Each row was made from one small tree. The marks that hang from a mark follow it in brackets, in the order of their numbers. Every link used is in the known rows. Write each row's tree.
In the rows, zero is written as 128.
Known rows:
q_786(q_617 q_687 q_846): [ 60 141 145 163 129 119 129 125 135 132 107 151 116 146 118 111 146 116
 130 126  69 105 108]
q_617(q_786(q_687(q_635) q_846)): [ 66 122 134 144 136 122 144 120 125 124 122 114 125 141 135 123 131 128
 138 121  98  98 129]
q_846(q_786(q_276(q_104) q_511 q_617 q_687(q_635))): [ 82  78 137 149 148 142 106 130 138 134 138 127 111 149 101 122 141 144
 130 121  37  88 110]
q_635(q_687(q_474)): [119 122 126 125 129 120 128 136 118 125 118 142 130 140 113 114 146 126
 119 121 140 127 139]
q_635(q_687(q_786(q_276(q_104) q_846))): [ 74  84 134 124 134 121 113 137 108 121 126 137 120 108 112 119 158 121
 122 119  83 117 127]
q_617(q_786(q_511)): [ 78 119 114 125 139 136 120 134 140 128 139 109 133 141 137 132 119 137
 127 129 112 106 135]
q_786(q_511 q_617 q_687 q_846): [ 26 135 140 163 137 128 124 129 144 134 111 146 113 163 111 114 146 125
 128 128  53  88 113]
q_474(q_422(q_783)): [ 92 125 135 140 132 145 138 129 120 129 136  91 140 120 133 135 106 120
 142 126 126 124 145]
q_687(q_635 q_786(q_276)): [148  94 141 125 131 128 127 117 119 118 138 117 113 110 116 138 143 134
 131 119  95 110 103]
q_687(q_474): [135 123 129 129 125 119 127 125 124 127 119 131 126 135 120 123 132 130
 129 116 130 125 127]
q_786(q_276): [104 115 135 139 138 138 119 128 125 128 142 128 123 134 132 126 146 126
 133 131  96 127 113]
q_635(q_687(q_786)): [119 113 124 114 132 119 127 137 121 124 124 135 123 112 122 121 143 120
 113 125 135 124 130]
q_717(q_61(q_786(q_276 q_511 q_617 q_846))): [ 84 119 144 152 151 134 117 132 137 120 118 133 115 161 137 118 134 129
 130 131  48  90 128]
q_276(q_104 q_786(q_687(q_635) q_846)): [104  76 140 128 130 118 127 116 113 138 123 123 115 119 111 122 131 134
 140 110  93 104 142]
q_717(q_61(q_786(q_276 q_617 q_687 q_846))): [ 84 126 149 165 154 128 130 128 131 127 111 141 111 158 145 102 142 116
 134 129  57 102 121]
q_687(q_474(q_422) q_635 q_786(q_276 q_511 q_617)): [129  95 148 139 132 133 110 119 133 120 124 118 107 130  98 135 138 141
 137 105  61  89  98]
q_474(q_422): [130 130 133 132 132 139 130 131 129 131 125 115 130 122 140 131 116 126
 139 122 126 131 136]
q_617(q_786(q_276(q_104) q_511 q_687)): [ 31  91 119 143 153 145 110 136 135 140 147 113 127 146 130 115 138 137
 134 125  73 111 134]
q_635(q_687(q_474(q_422) q_786(q_276 q_617))): [112 108 139 135 134 125 109 137 124 124 118 139 116 119 113 114 154 119
 125 112  90 119 109]
q_717(q_61(q_786(q_511 q_617 q_687(q_635) q_846))): [100 128 146 154 148 127 139 124 137 124 104 132 112 168 126 112 125 133
 129 126  71  81 138]
q_617(q_786(q_276(q_104) q_511 q_687(q_474) q_846)): [  4  86 129 150 149 131 113 132 126 134 131 120 123 154 126 113 148 133
 140 112  50  93 130]
q_104(q_276(q_786)): [125  92 128 120 121 130 128 129 126 127 155 136 118 132 132 131 143 124
 132 124 119 120 137]
q_635(q_687(q_474(q_422) q_786(q_276 q_511 q_617))): [ 83 103 136 136 140 133 104 140 131 126 122 135 115 132 108 117 152 127
 123 114  75 104 113]
q_635(q_687(q_474 q_786(q_846))): [ 92 107 132 121 128 104 130 133 112 118 108 141 119 120 117 118 152 118
 119 111 112 109 126]
q_717(q_61(q_786(q_617))): [161 136 134 137 137 124 125 130 137 123 110 133 122 140 138 114 116 127
 123 130 110 118 136]
q_61(q_786(q_846)): [ 96 118 138 133 141 116 138 125 133 125 121 128 118 123 135 126 125 120
 133 125 109 103 134]

Which tree is each row?
[174 101 135 116 119 109 135 113 118 117 116 120 114 112 107 134 131 135
 127 104 128 107 114]
q_687(q_474 q_635 q_786)
[ 83  78 129 141 154 135 117 135 125 138 140 124 119 131 135 117 142 128
 133 121  71 116 120]
q_846(q_786(q_276(q_104) q_687))
[ 83 120 142 161 154 130 122 126 147 139 131 143 108 139 125 105 145 117
 133 131  78 111 106]
q_61(q_786(q_276 q_617 q_687))
[ 60  82 136 140 131 116 104 125 131 143 113 142 110 140  96 111 139 134
 133 106  55  90 129]
q_276(q_104 q_786(q_511 q_617 q_687(q_474) q_846))
[ 92  94 121 128 136 137 105 132 125 128 147 113 133 119 131 125 131 134
 135 123  95 128 132]
q_617(q_786(q_276(q_104)))
[119  84 125 119 125 129  91 129 138 141 132 132 118 120  96 127 121 143
 126 119  85 109 134]
q_276(q_104 q_786(q_511 q_617))
[ 49  85 135 141 134 126 135 127 128 133 140 142 109 162 127 119 158 125
 137 114  79  88 137]
q_104(q_276(q_786(q_511 q_687(q_474) q_846)))
[ 93 105 135 154 156 141 111 135 140 135 121 134 116 157 126 102 132 134
 129 128  62 107 138]
q_717(q_61(q_786(q_276(q_104) q_511 q_617 q_687)))
[ 86  99 149 142 130 126 113 118 131 114 127 129 104 131  97 139 149 137
 129 119  35  76  90]
q_687(q_635 q_786(q_276 q_511 q_617 q_846))
[ 92  78 147 135 123 127 102 120 126 117 127 128 106 118  84 136 145 143
 130 113  31  83 104]
q_687(q_635 q_786(q_276(q_104) q_511 q_617 q_846))
[ 24 100 138 155 150 132 132 122 126 126 132 112 118 167 128 122 150 136
 142 115  55  78 118]
q_617(q_786(q_276 q_511 q_687(q_474 q_635) q_846))
[ 82  94 132 127 147 135 117 140 122 127 128 125 119 131 122 120 150 127
 127 113  95 108 125]
q_635(q_687(q_474(q_422) q_786(q_276 q_511)))
[ 80  80 141 138 129 124 110 119 130 139 120 133 109 135  90 121 133 142
 135 113  57  85 132]
q_276(q_104 q_786(q_511 q_617 q_687(q_635) q_846))
[ 61  79 131 151 152 133  99 135 139 138 130 137 111 153 108 112 147 137
 129 114  36  93 107]
q_846(q_786(q_276(q_104) q_511 q_617 q_687(q_474)))
[ 78 106 130 133 140 132 104 140 134 125 132 144 115 131 106 120 159 127
 113 130  75 105 108]
q_635(q_687(q_786(q_276 q_511 q_617)))
[115  83 125 123 136 124 117 126 123 149 130 127 119 115 122 114 129 130
 134 115 116 127 143]
q_276(q_104 q_786(q_687))
[ 28  88 126 136 141 138 105 134 127 126 143 111 129 138 128 130 135 137
 137 122  55  98 134]
q_617(q_786(q_276(q_104) q_511 q_846))
[ 65 102 129 121 134 112 127 136 119 121 112 137 118 134 111 121 152 126
 117 113 100  94 130]
q_635(q_687(q_474 q_786(q_511 q_846)))
[ 49 122 116 139 149 137 129 133 142 138 134 112 128 153 141 119 127 132
 129 128 107 104 134]
q_617(q_786(q_511 q_687))
[102 129 149 163 127 133 139 116 127 131 114 116 124 143  99 117 123 126
 141 114 100 106 122]
q_786(q_617 q_687(q_474(q_422(q_783)) q_635))
[ 98 100 140 136 114 122 120 126 130 122 141 150 112 135 120 129 149 120
 133 123  78 104 121]
q_104(q_276(q_786(q_617 q_846)))
[ 98 115 135 142 139 131 141 120 131 135 119 127 117 165 106 119 138 143
 132 115 110  95 129]
q_786(q_511 q_687(q_474 q_635))
[ 53  72 126 142 160 143 113 139 133 141 144 120 116 146 129 120 141 136
 132 123  56 100 123]
q_846(q_786(q_276(q_104) q_511 q_687))
[102 105 134 145 143 124 126 125 142 130 119 130 110 161 107 122 134 139
 126 115  70  79 108]
q_846(q_786(q_511 q_617 q_687(q_474 q_635)))
[ 39 103 160 171 144 138 148 116 106 127 127 103 122 150 120 122 145 119
 155 112  64  93 122]
q_786(q_276 q_687(q_474(q_422(q_783)) q_635) q_846)
